What can hang from each mark:
milad: zofa
gosuge: difas zofa
zelam: zofa
pilis: fude
zofa: gosuge milad rire zelam
fude: pilis zofa
rire: zofa

Every row comes from one small tree of marks. The marks that hang from a mark follow it in brackets, in alphabetical order. Every link used is in the known rows. Which tree was each row made from?
Known rows:
gosuge{zofa{milad rire zelam}}: [ 15  -4  26 -22  -6  17  -8 -38  -2  -2  11  11  -8  33 -12  -1 -25  32
 -38  -2 -44  10]
rire{zofa{gosuge milad zelam}}: [-16  -7 -17 -41  35  -6   1  -7  42 -24  75 -11 -11 -13   4  23 -20  -1
  -1   5  -7  -9]
fude{pilis zofa{gosuge{difas} rire}}: [ 20  14 -31  46 -26   9  40  27 -15  27 -70 -25 -13 -10   5 -10   4 -18
  17  -4  28  -4]
rire{zofa{gosuge}}: [-10  -7 -10 -32   3 -28 -26  34  28 -30  73   9  21 -30  -2  21   8 -28
  12  -2  25   4]
gosuge{difas zofa{milad rire zelam}}: [ 12  -7   9 -35 -48  23   5  -3 -13  15  -7  -4 -15  26 -18   1  -3   8
 -27 -23 -31  -2]
zofa{gosuge{difas} milad rire zelam}: [  4  15   9 -51 -18  14  30  14  -1  10  -5 -20 -41  -5  -1  13  -6 -10
 -14 -14   3 -12]
zelam{zofa{rire}}: [ -5 -43  18  -2 -19   2 -45 -13 -34  -6  -3  -5  23   6  -5  -9  17  -3
 -14  -9 -29   9]
gosuge{zofa}: [  0  17   7 -13 -16 -17 -60   3   0  -8  45  43  43  16 -22  -6  14 -12
  -9 -17  12  13]
rire{zofa{milad}}: [-20 -51 -14 -19  -1 -24 -62 -12  55 -30  84  31  44  21 -12  11   2   7
  18  15 -27  12]
milad{zofa{gosuge{difas} rire zelam}}: [  5  25  54 -17 -16   4  85  13  -3  29 -27 -55 -25 -16  13  26  17 -27
   0 -17  38 -10]
fude{pilis zofa{rire}}: [ 20 -17  -6  78  -2  -5  -4 -35  -3  20 -63  18  23  31   3 -24  -1  12
  11  27   2  22]
zelam{zofa{gosuge rire}}: [ -4  -8  16 -13  -9   5  -6   9 -37 -18   2 -37  -5 -17   1   2   1 -10
 -20 -15 -16  -2]
gosuge{difas zofa{rire zelam}}: [ 22  -1  12 -34 -53  20   3  19 -38  31 -20   3  -9   9 -16   4  15 -16
 -24 -30  11   0]
pilis{fude{zofa{gosuge}}}: [ -8  20  -9  63  23  -8 -15  41 -39 -30 -16  31  12 -47   5  -8  13  11
  21  12   7   2]
fude{pilis zofa{gosuge rire zelam}}: [ 28  27  -9  44  30  15  59 -34 -11  28 -60 -20 -34   1  19  -8 -22  13
  -9  14  20  -2]
rire{zofa{gosuge zelam}}: [ -6   1 -13 -42  27 -11  -1   6  25 -11  64  -3  -4 -27   5  25  -3 -20
  -1  -5  32  -5]
zofa{milad}: [-21  -9   7 -19   6 -21 -69 -25  40 -16  50  49  41  32 -12  -7   6   2
  12   8  -9  15]
fude{pilis}: [ -6   3 -26  19  15 -12 -53 -42  29   6  30  58  46  60 -14 -18   3 -25
  11   6  50  26]
fude{zofa}: [ -6  -8  13  32   7 -29 -49   1   0   4 -25  37  46 -15   1 -16  30  17
  28   9   9   2]

Which tree is each row?
[-14 -53  14  -6  -8  10 -40 -26 -16 -18  11  -8  19  23  -6 -12  -3  19
 -16  -2 -68   3] : zelam{zofa{milad rire}}
[-12 -14   7 -16  -3   8  -5 -10 -17 -28  17 -46 -12  -1   2   0 -15  10
 -22  -9 -59  -5] : zelam{zofa{gosuge milad rire}}
[-13 -20 -15 -30 -37  21   8  31 -30 -11  -1 -55 -19 -15  -4   2   9 -16
  -8 -27 -41 -22] : zelam{zofa{gosuge{difas} milad rire}}
[ -7  10 -24 -45 -24  15 -21   0  -5  11  22  12   5  26 -20   0   7 -10
 -10 -26   1 -17] : gosuge{difas zofa{milad zelam}}
[  4 -20  33 -30   3   6 -20 -48  17   4   7  23  -5  37   0  -4 -17  17
 -21  12 -30  16] : zofa{milad rire zelam}
[  6  17  29 -33  17   8  22 -23  15 -11  16  -4 -33   7   7  11 -28  13
 -25   2 -15   5] : zofa{gosuge milad rire zelam}
[-16 -10 -40 -61  -2   0  13  31  28  -5  57 -26 -17 -19  -3  26   0 -20
   9 -15  10 -24] : rire{zofa{gosuge{difas} milad zelam}}
[  6   7 -28  52  43   1  -1 -56   5  30 -40  27  19  29   8 -22   3   8
  17  14  36  -5] : fude{pilis zofa{zelam}}
[-12 -12 -30 -44 -30 -20 -12  70  18  -7  54  -6  13 -39 -10  24  27 -51
  23 -21  41  -7] : rire{zofa{gosuge{difas}}}
[-11  19 -20  42  50  13  17  -1 -27 -25  -9  15 -19 -32  11  -9 -17  38
   4  21 -26 -19] : pilis{fude{zofa{gosuge milad zelam}}}
[-10  15 -31  47 -12  -2   0  86 -51 -13 -32  16   4 -59   1  -9  32 -16
  30  -6  21 -13] : pilis{fude{zofa{gosuge{difas}}}}
[ 10 -26 -11  68   9   4  -3 -48  21  12 -47  13  18  47   3 -23 -23  36
   9  33 -39  15] : fude{pilis zofa{milad rire}}
[  1  31 -12  -3   3  -5  31  40 -22  31 -43 -16 -17 -48  12  -3  29 -12
  21 -19  46 -36] : fude{zofa{gosuge{difas} zelam}}
[ 12  22  17 -44 -24  10  23  36 -18  24 -16 -15 -36 -14   2  10  11 -31
 -14 -23  41  -4] : zofa{gosuge{difas} rire zelam}
[-14  28 -15 -55   2   6   6  10  11   7  29  -3 -23  -2  -4   9   7 -23
   2 -22  32 -22] : zofa{gosuge{difas} milad zelam}
[  6  34  71 -13  17  -1  74 -26   7  12 -11 -42 -18  -8  17  23  -8  -2
 -12   4  19   5] : milad{zofa{gosuge rire zelam}}
[-20 -17 -14 -31  15 -24 -25  18  50 -37  91   2  14  -8  -4  19 -11  -7
  10   6 -12   1] : rire{zofa{gosuge milad}}
[  1  32 -52  43  -1  -3  21  26  -1  25 -42  -9   8  -4   1 -13  23 -28
  36  -9  59 -18] : fude{pilis zofa{gosuge{difas}}}
[ 22  14  -7  61  10   1  33  -4  -2  11 -51  -8  -5   1  10 -13 -13  10
   6  17  12  12] : fude{pilis zofa{gosuge rire}}
[ 16 -18  -9  59  28  19  21 -74  13  23 -56   4  -7  46  11 -18 -28  41
  -4  31 -28   3] : fude{pilis zofa{milad rire zelam}}
[  8 -32  19  77 -11  -4 -30  22 -50 -16 -58  44  22 -24  -1 -18  12  32
   9  31 -38  24] : pilis{fude{zofa{rire}}}
[  3   5  34 -20  -3  -9 -11  -5  21 -26  28   0  -8   9   0   6 -21   8
 -15   7 -24  15] : zofa{gosuge milad rire}
[-18   6 -42  42  -6   3   0  64 -26 -22 -22   8   1 -42  -4  -9  17   8
  28   4 -16 -18] : pilis{fude{zofa{gosuge{difas} milad}}}
[  3  -7  75  -4   8  -2  36 -45  15  22 -18 -11  11  19  11  15   8   6
  -6  14   9  16] : milad{zofa{rire zelam}}
[ 14  10 -14  56  18   6  34 -27  19  -2 -42 -18 -14  20  11 -10 -30  31
   3  26 -26   7] : fude{pilis zofa{gosuge milad rire}}
[ 15  23  35 -32   5   2  16 -13  -5   4   3   0 -31  -9   8  10  -8  -7
 -27  -3  26   9] : zofa{gosuge rire zelam}
